Each row was made from one walk, in order. Every step used is in the known rows, and no mark comes twice. Write each row's walk.
(in the rows, 128 means zero)
Known rows
sola/delof/kelaf/fofom: [122 117 139 126 151 130 121 146 115 134 109 145 147  88 127 125  74 134
 121 118 143]
sola/delof: [158 107 101 100 160 134 113 147 111 134 112  77 129 117  87 200 146 154
  76 195 134]
delof/kelaf: [119 132 164 120 177 160 110 146 108 105 106 117 158 131 112 100 109 129
 118  95 122]
resa/delof/kelaf/daku: [136 126 130 156 136 142  92 138 167 146  99 158 136 143 136  84  72 162
 157  84 141]
daku/kelaf/delof/resa/fofom: [110 169 128  94 116 124  93 151  79 127 161 114  79  80 104 168 128 113
 153 145 140]
fofom/resa/delof/sola: [162 150  91  87 133 150  96 110 239  89  78 136 137 175 146  68 119 148
  92 143 126]
sola/delof/resa/fofom/kelaf: [133 125 105 108 125 124 141 165 106 141 169 115 103 106  99 199 146 130
 116 131 154]
delof/resa: [109 144 171  97 164 136 102 158  66 103 113  98 138 114 119 127 154 140
 134 154 107]
resa/delof: [166 123 112  88 120 136 125 122 135 136  90  96 101 179 122 142 112 154
 115 150 137]
delof/resa/fofom: [ 94 155 177 122 113 143 119 152  60 115 144  96 101 132  96 148 153 148
 159 151 120]
fofom/nipe/delof/sola: [120 134 128 173 118 121 123 102 183 110 118 104 147 132 141  85 177 142
 101 146  97]
kelaf/delof/resa/fofom/nipe: [122 113 141 135  80 116 136 114  94 121 167  77  93 157 114 109 154 128
 163 146 119]
delof/sola: [121 167 132 106 162 147  82 142 157  95  94 107 129 141 119  88 124 129
 105 157 127]
kelaf/fofom/resa/delof/sola: [147 148  95  97 113 131 114 102 233 103  82 171 133 165 168  60  90 132
 117 133 134]
daku/kelaf: [131 157 136  91 161 130 151 141  78 132 138 134 121  77 115 202 137  83
 118 150 135]
sola/delof/resa: [131 130 140  94 174 131  82 169  86 114 107  79 134  83 100 164 159 168
 110 187 116]
fofom/nipe: [142  91 147 135 120 126 185 103  96 121 141  88 134 170 124 132 163 107
 129 151 113]
resa/fofom/nipe/delof: [121  97 141 196  63 117 188  88 106 146 169  92 122 152 111 172 202 147
 123 139 100]
daku/kelaf/fofom/resa/delof/sola: [145 175  95  83 120 128 127 106 227 110 101 194 125 110 174  92  85 105
 124 128 144]
resa/fofom/kelaf/daku: [125 112  89 166 107 117 164 139 120 174 178 177 106 151 117 186 117 102
 144  98 164]
kelaf/delof/resa/fofom: [111 144 125 104 112 130  81 145  86 122 142  90  86 138  98 135 131 142
 143 152 130]

Write each row's walk
[116 100 178 155 115 123 190 104 105 126 137 145 152 136 155  71  99  94
 164  87 122] | delof/kelaf/fofom/nipe
[103 120 103 191 100 103 139 144 124 175 179 180 124 105 134 182 157 137
 147  88 135] | nipe/delof/resa/fofom/kelaf/daku
[108 129 114 161 116 116 139 156 106 163 177 175 114 125 127 163 125 116
 169  96 152] | delof/resa/fofom/kelaf/daku
[155 140  39  82 165 120  66 136 210 120 114 129 111 140 138  93  91  87
  78 113 159] | fofom/kelaf/delof/sola
[117 101 162 182 130 135 151 106 136 120 131 113 178 119 130  98 167 144
 113  80  93] | fofom/nipe/delof/kelaf
[125 117 157 133 105  99 222  98  77 148 165 159 123  95 159 156 121  58
 168 135 135] | daku/kelaf/fofom/nipe
[140 153  74  88 163 129  39 134 187 103  92 100 112 144 123  76  99 121
  89 157 138] | kelaf/delof/sola
[137 102 162 145  88 119 181  93 139 133 122 139 132 156 165  58  78 117
 174  85 134] | resa/delof/kelaf/fofom/nipe
[107 122 187 150  83 128 170 119  68 115 170  84 106 156 112 119 172 133
 176 146 109] | delof/resa/fofom/nipe
[140 100  83 146 151 112 149 141 128 170 151 180 134 139 137 172 117  91
 124 101 154] | fofom/kelaf/daku
[149 168 111  96 133 142  76 130 201 104  73 104 106 163 132  69  94 159
 115 154 141] | resa/delof/sola
[114  97 124 151 134 132 162  96 161 123 121 198 201 115 166 114 141 117
  94  75  96] | nipe/delof/kelaf/fofom/resa
[128 111 121 164 168 140  84 162 143 145 116 144 159  95 106 128  98 165
 125 117 140] | sola/delof/kelaf/daku
[ 86 147 164 158  97 130 118 140  77 128 148 101 115 111 102 166 187 174
 137 146 103] | nipe/delof/resa/fofom
[114 151 143 100 136 110 173 128  71 150 143 179 119  66 146 189  96  66
 145 139 147] | daku/kelaf/fofom
[130 129 111  79 163 122  57 148  95 112 108  91 118 119 124 115 128 131
 118 153 117] | kelaf/delof/resa
[111  93 146 223 126 124 136 114 151 151 143 157 177 113 142  93 143 150
 145  78 101] | fofom/nipe/delof/kelaf/daku
[148 134 144 107 146 158 103 135 153 114  85 114 133 153 124  81  83 159
 129  90 138] | resa/delof/kelaf
[161 129  95  81 105 116 179  94 164 138 120 194 127 124 171 160 104  96
 126 122 140] | daku/kelaf/fofom/resa/delof
[133  83 132 175 102 112 177  90 116 140 142  94 148 142 131 158 204 136
 100 141  89] | fofom/nipe/delof
